Each row was made from one walk, in order. Every step used is in the known rows, and no mark comes twice. Write each row's walk.
In the rows, zero is written as 128.
Known rows:
y h s x q b: [167 128 137 115 162 114 165  69 102 101 141 141 141 141 120  98  55 107
 114 140  84 238 117 147 139 160 116 153  98 148 152 124  82 145 125 174
 158 133 137  93  94]
s h y b w k e l z: [125 122 127 164 158 152 135  83  92 138  83 146 107 184  81 134  96 165
 121 154 106 218 133 131 106 145 113 143  86 155 118 124  60 128 148 117
 170 172 140  83  90]
k z l e: [141  97 166 152 140 134  79 109  93 190  74  84  98 138 134 109 146 197
 131 111 150  79 182 121  99 167  96 113 136 145 105 139  86 144 126 133
 151 140 164  91 134]
s x q b w: [141 148 133 104 145 135 148  79 148  78 164 106 186 120 129  79  75  90
 100 120 113 175 155 136 144 134 142 115 170 118 155 110 106 118 116 148
 151 111 137  86  82]
q b s a: [144 112 153 121 143 123 141 107 110  89 132 118 137 118 127 105  55 118
 118 126 123 172 134 125 124 150 115 146 120 149 151  99 122 139 112 176
 150 111 142  94 122]
h s x q b w k: [159 136 132 111 147 125 146  63 134  74 151 131 163 131 101  79  73 100
  89 134 105 211 132 153 149 151 139 127 149 141 147 126  89 131 136 136
 163 122 115  95  78]
p w k z l: [116 101 113 145 120 159  53  92  98 185  96 118 133 152  95 126 152 189
  95 135 132 122 161 134 133 165 145  88 155 150 108 150  62 153 143  68
 149 138 139 109  89]
c b: [144 109 117 121 130 132 137 137 129 124 143 128 140 115 106 121 114 128
 144 132 141 133 139 116 112 129 129 130 136 136 144 108 125 130 119 132
 107 138 135 120 145]
k z l n: [133  93 157 145 137 141  87 116  95 182  77  78 110 153 135 130 153 207
 130 130 138  75 182 117  95 164  86 107 140 134 102 135  87 145 108 142
 153 147 147  91 138]
y b q x s h: [131 133 138 114 167 105 156  56 108  95 151 126 157 116 123 109  32 101
 105 122 114 234 135 142 134 157 138 133 119 116 167  95 111 143 125 147
 151 143 140  87 115]
l n: [125 104 136 123 121 134 116 132 120 126 108  97 134 150 138 150 139 160
 134 129 140  98 137 128 111 130 108 122 134 122 111 123 121 150 117 155
 128 129 131 120 135]
x s h y b: [136 132 143 120 145 120 167  76  90 115 123 136 136 140 133 121  62 110
 117 139 107 233 127 119 113 157 110 161  90 134 154 128  99 139 137 153
 159 135 125  89 110]
w b q x s: [134 121 146 109 168  89 146  73 128  96 158  98 160  92 145 105  63 103
  76 128 131 176 134 137 137 144 159 135 173 104 131 108  98 169 115 181
 137 146 110 106 133]
q b y h: [132 123 140 137 148 130 147 113 107 122 129 127 149 142 125 140  76 115
 147 133 113 214 122 109 132 139 118 158  97 122 148 102  99 148 103 160
 141 107 134  92 106]
a s h: [166 129 111 110 131 117 151 114 121 119 133 124 148 135  99 134  89 119
 154 145 116 154 128 124 117 151 116 158 130 150 167 122 111 113 126 149
 131 137 141 104 136]
z l n: [127  94 150 129 123 136  96 137  94 149 100  86 135 157 136 156 146 189
 132 127 151  78 159 125  92 152  84 118 141 125 110 120 102 151 115 166
 129 118 140 102 138]
a s x q b: [177 143 118  94 135 113 144  90 129  96 152  97 188 118 121  85  66  89
 126 134 121 155 153 133 137 162 138 129 167 131 173 112 113 116 120 167
 147 119 152  76 117]
a s x q b w k: [167 145 109 107 138 126 135  89 145  84 152 109 194 125  90  83  72  94
 113 142 121 164 151 129 145 151 145 120 177 136 168 116 108 114 124 136
 146 115 142  76  94]
n l: [130 106 138 121 133 137 102 135 123 123 127 102 111 151 138 143 137 145
 139 119 155  99 146 145 115 129 111 123 118 120 103 137 123 158 120 145
 125 114 150 120 127]
s a: [144 121 123 120 144 129 140 120 112 108 132 134 114 133 118 125 104 137
 111 136 112 131 125 127 108 131 118 130 114 161 133 112 122 122 130 145
 133 122 150 124 125]
k z l: [135 108 152 148 141 136  95 113 100 183  89  97 107 139 129 115 146 187
 126 129 130  94 177 117 106 163 100 110 136 138 112 139  92 131 115 125
 154 147 146  96 134]
w b y h s: [148 123 123 132 181 104 167 106  96 119 132 142 123 151 103 156  78 135
 104 171  95 221  95 123 134 134 126 162 110 142 121 115  71 176 120 184
 129 153 104 120 135]
a c b y h s: [177 109  95 120 160 103 158 118 117  96 155 145 132 157  62 135  77 132
 160 150 111 193 123 108 116 127 109 148  99 168 150  79 122 137 106 171
  95 130 145 120 151]
h y b s: [134 141 119 136 155 128 160 100  96 113 113 162 120 162 101 128  71 121
 110 152 101 226  99 138 137 147 106 143  73 143 138 113 111 145 141 146
 147 156 133 109 137]
z k: [136 120 149 136 124 136 108 132 105 160 106 102 118 109 116 112 125 145
 123 109 135 106 136 118 109 139 120 123 128 131 129 126 109 140 137 140
 131 130 153 120 133]
x q b: [132 124 140 109 135 125 130 100 125 109 138 115 168 101 156  96  92  99
 122 111 126 158 155 139 138 143 130 125 152 104 143 117 105 137 122 149
 164  92 129  84 107]
e k: [125 127 155 144 126 128 107 111 118 149  99 112 108 118 126 113 132 162
 137 127 132 111 147 130 125 130 137 120 124 148 109 139 114 118 127 123
 131 169 140 114 124]
y b: [117 133 121 141 144 136 134 126 108 120 121 147 119 144 114 130  98 127
 114 141 116 176 121 134 136 132 126 116 105 131 137 114 129 131 143 121
 138 141 137 114 129]
c a s h y b: [178 125 100 124 147 121 173 100  95 112 142 156 157 146  75 117  69 128
 152 160 116 189 123 115 115 133  93 148 101 167 164  97 124 109 133 156
 107 140 155  94 143]
y h s: [152 122 131 134 156 115 156 100 104 122 121 163 106 151 108 132  91 135
 125 151  92 212  98 141 130 145 104 160  76 158 133 136  97 146 129 154
 138 147 128 124 118]
q x: [124 121 143 111 137 112 140  96 136 125 143 120 145 104 140 109  94 111
 125 105 127 151 143 140 129 133 127 132 131 115 135 113 120 137 126 135
 144 113 132 109 121]
w k z l: [133 101 132 156 133 139  76 115  90 188  85 110 110 136  99 112 153 182
 118 133 131 102 165 118 117 165 127 101 141 141 110 150  85 139 139  84
 159 134 136 100 107]
e l: [122 118 135 147 144 121 111 117 121 136 101 114 130 151 145 127 139 160
 141 135 133 120 158 134 113 137 128 124 126 130  91 131 122 114 125 138
 143 158 117 113 128]
s a c b: [167 103  98 114 148 120 143 132 120  84 153 133 118 138  82 116  89 138
 130 139 118 127 138 112  98 122 115 124 120 182 144  78 139 115 120 161
 104 117 167 122 148]
p w b q x s h: [122 115 125 102 151 118 121  46 120 110 158 109 176 118 128 125  64 125
  68 131 123 203 137 147 142 154 166 128 175 126 137 115  59 174 124 151
 137 149 119 106 103]
a s x q: [181 149 109  90 140 107 146  90 129 104 152 104 181 121 111  93  77  98
 125 141 117 142 148 135 135 158 138 126 165 137 167 118 116 114 125 159
 137 131 151  90 124]
k e l: [129 115 154 177 146 125  88 109 101 168  74 116 120 145 138 114 136 176
 136 136 141 110 150 136 105 143 133 114 135 141  93 123 107 118 135 139
 155 172 125  95 126]
c a s x: [189 132 109 112 138 111 154 103 118 107 161 122 174 124  89  91  87 122
 142 148 136 125 144 113 123 129 117 124 148 162 159 101 148 102 120 160
  92 134 159 103 139]

Write each row's walk:
[142 137 120 133 166 116 157 109 101 139 130 144 135 157 101 163  91 134
 148 152 100 204 108 109 128 132 114 159  85 137 139 113  98 149 107 151
 123 132 132 118 118]  b y h
[184 123 104 117 140 117 171 100 104 116 146 147 161 137  83 115  83 127
 158 153 122 165 127 113 111 130  94 154 113 166 160 104 124 108 126 160
 103 134 151 101 142]  c a s h y
[168 107 104 114 144 104 140 129 131  88 155 126 136 130  74 112  82 131
 151 136 133 136 141 111 118 127 118 129 133 164 149  81 150 129 107 166
  93 130 149 123 165]  a c b s
[159 119 133  98 157 104 142  85 115  76 149 116 160 109 126  86  47 106
 118 120 114 169 156 136 131 149 116 130 144 141 152  92 116 140 113 185
 158  90 147  82 120]  x q b s a c
[137  91 143 160 133 137  64 111  85 193  72  99 103 135 103 106 154 190
 123 119 146  90 170 121 111 167 124 103 141 147 103 151  80 149 146  91
 158 129 150  95 107]  w k z l e
[174 113 117 115 149 107 150 101 114  78 140 148 101 151  93 116  86 135
 111 144 102 168 115 142 116 139 106 140 101 185 134 105 123 124 135 167
 132 126 141 129 138]  h s a c
[124 141 111 137 150 151 177  98 116 102 128 167 128 173  88 144  80 122
 121 150  87 241 103 130 122 127 102 156  80 146 149 114  89 121 139 127
 145 148 128 109 106]  s h y b w
[188 108 109 107 158 101 155  91 119  64 157 142 120 139  78 109  66 129
 114 143 110 178 118 141 113 145 117 141 114 182 149  86 120 127 120 174
 116 141 146 125 146]  h s a c b q
[126 121 166 105 140  98 142  74 127 119 143 108 155  89 160  94  72 102
 115 103 136 168 157 129 124 148 126 139 135 111 141 121 123 147 122 150
 154 107 127  92 114]  q x s
[157 130 127 129 165 127 156  67 117  89 141 153 147 148  89  96  61 112
 100 148  83 249 115 143 146 148 123 145 108 153 146 128  77 143 128 144
 157 130 128  93  70]  y h s x q b w k
[130  99 179 158 133 138  75 101  92 193  58  71  94 138 132 114 152 225
 138 128 140  68 191 121  98 159 104 102 134 153  89 144  81 132 112 134
 151 184 156  84 132]  e k z l n
[175 122 112 122 135 112 145 120 118 117 146 135 161 121  93 106 103 133
 152 149 143 117 139 111 120 124 107 130 138 157 147 106 151 109 120 152
  91 126 150 109 151]  c a s
[105 128 145 145 126 157 130 128 164  82 136 128 154 132 123 115 106 112
 115 124 134 167 136 119 138 112 123 131 141 118 135 111 128 121 109 127
 136 107 121 103  98]  q b w
[131 112 175 160 136 135  81  99  97 195  68  87  91 126 127 101 146 209
 135 128 134  84 186 122 107 158 114 105 130 157  98 147  85 120 117 120
 151 183 155  88 129]  e k z l
[184 104 115 112 182  94 173  71 107  81 157 156 122 139  78 109  36 126
 122 145  88 232 110 141 114 149 107 159  82 179 156  86  99 145 114 185
 123 144 158 110 129]  y h s a c b q x
[131 121 165 157 135 133  95  95 113 179  75  98  89 119 127  96 141 187
 135 129 125 100 171 123 122 144 131 109 126 155 101 149  97 117 120 110
 151 190 147 100 126]  e k z
[138 133 116 117 159 124 178  66 103 109 140 148 142 148 106 131  51 105
 123 130  90 252 109 144 124 150 118 159  84 130 163 101  82 134 136 145
 155 149 138  97 113]  s h y b q x
[134  97 178 149 126 128  72 117  87 172  77  84 107 131 134 120 140 198
 141 102 167  72 172 133  94 156 102 119 133 152 101 133  92 143 136 151
 128 136 172  91 130]  z l e k
[137 109 101 113 153 124 113  94 111  97 144 129 137 150  90 133  79 154
  71 156 114 162 125 138 138 136 143 115 156 175 119 104  86 166 129 163
 118 144 136 129 132]  p w b s a c
[138  87 180 145 137 137  61 109 105 165  75  67  74 144 144 115 146 195
 151  98 177  62 182 147 102 143 109 114 117 148  74 152  96 165 128 143
 135 146 186  96 126]  n l e k z
[161 107 134  95 159 101 153  74 128  90 172 109 169  86 116  93  48 106
 119 118 141 173 153 124 108 152 141 138 148 132 167  83 117 141 103 163
 119 137 149  95 134]  c b q x s a
[169 112 109 132 174 122 171 103 121  73 144 175 108 164  60 124  65 142
 119 164  86 221 104 126 113 126  91 156  78 195 142 100 105 132 117 167
 114 143 148 121 122]  y h s a c b w
[138 103 179 158 133 128  77  94 105 180  62  84  82 119 135  93 139 191
 143 100 155  82 172 130 111 146 125 116 126 162  93 146  94 139 137 126
 142 168 173  98 127]  l e k z
[140 108 179 143 126 136  81 121  92 189  74  74  81 114 119 109 133 181
 120 107 164  77 168 117  94 151 118 119 132 138 110 130  82 156 131 146
 146 148 186  98 127]  l z k e
[141  90 180 133 131 144  65 129  93 172  84  59  73 140 130 127 141 187
 132 103 184  59 178 136  88 147 103 116 121 129  88 139  86 180 124 159
 139 129 197  96 126]  n l z k e
[157 137 135 122 168 125 170  68 125  81 147 150 147 148 105  99  55 108
 105 146  83 248 115 143 142 144 111 152 105 150 149 122  84 138 119 165
 152 134 131  95  83]  y h s x q b w
[134 132 112 130 145 140 172  98  94 121 122 158 122 165 103 143  80 120
 130 143  87 232 104 133 118 142 107 158  73 143 152 117  87 128 145 136
 151 147 134 107 116]  s h y b
[128 125 154 107 153 107 171  55 103 114 139 129 150 115 142 104  39  97
 115 115 108 240 142 132 119 158 113 157  98 120 158 112  97 148 136 155
 170 121 132  77 107]  q x s h y b
[126 110 121 151 151 161 138  92  87 139  90 137 120 191  78 147 102 175
 119 153  96 206 133 123 103 152  86 138  92 150 130 124  58 139 137 119
 164 153 136  84 100]  s h y b w k z l n
[129 105 165 142 139 127  87 114 103 167  74  72  97 140 140 118 144 191
 135 119 157  84 190 124  91 151 118 122 125 132  80 136  92 136 123 151
 149 163 160  98 128]  e l z k
[160 113 129 129 162 117 158 100  99  90 138 137 133 158 101 132  50 120
 138 142  97 233 116 114 124 143 105 162  82 158 152  84 100 144 106 186
 139 104 145  94 113]  q b y h s a c
[168 146 134  90 161  98 156  68 115  97 156 109 165 114 115  88  54 108
 110 131 110 167 142 141 141 158 132 130 152 141 156 116 113 140 115 173
 145 138 136 102 119]  b s x q
[102 126 134 180 159 153  95 112 117 126  83 141 108 168  80 122 116 175
  99 155 134 167 150 130 127 127 132  98 122 145  99 121 101 129 145  90
 153 166 139  92  94]  y b w k e l z
[127 124 143 130 134 131 136 118 118 117 133 113 157 132 133 136  90 111
 143 123 130 182 133 111 133 136 128 146 121 112 146 100 112 140 106 151
 141 101 126  96 113]  q b y
[110 150 110 152 150 155 158 113 132  98 119 173 125 176  92 135  98 121
  99 155 102 223 101 132 138 117 108 133  83 135 128 114 113 127 141 116
 138 149 126 115 116]  h y b w
[183 126 105 111 161 105 180  67 103  99 160 147 178 129  79 104  40 113
 145 146 117 208 129 127 121 141 104 149 112 154 175  82 121 116 123 165
 111 142 159  84 139]  c a s h y b q x
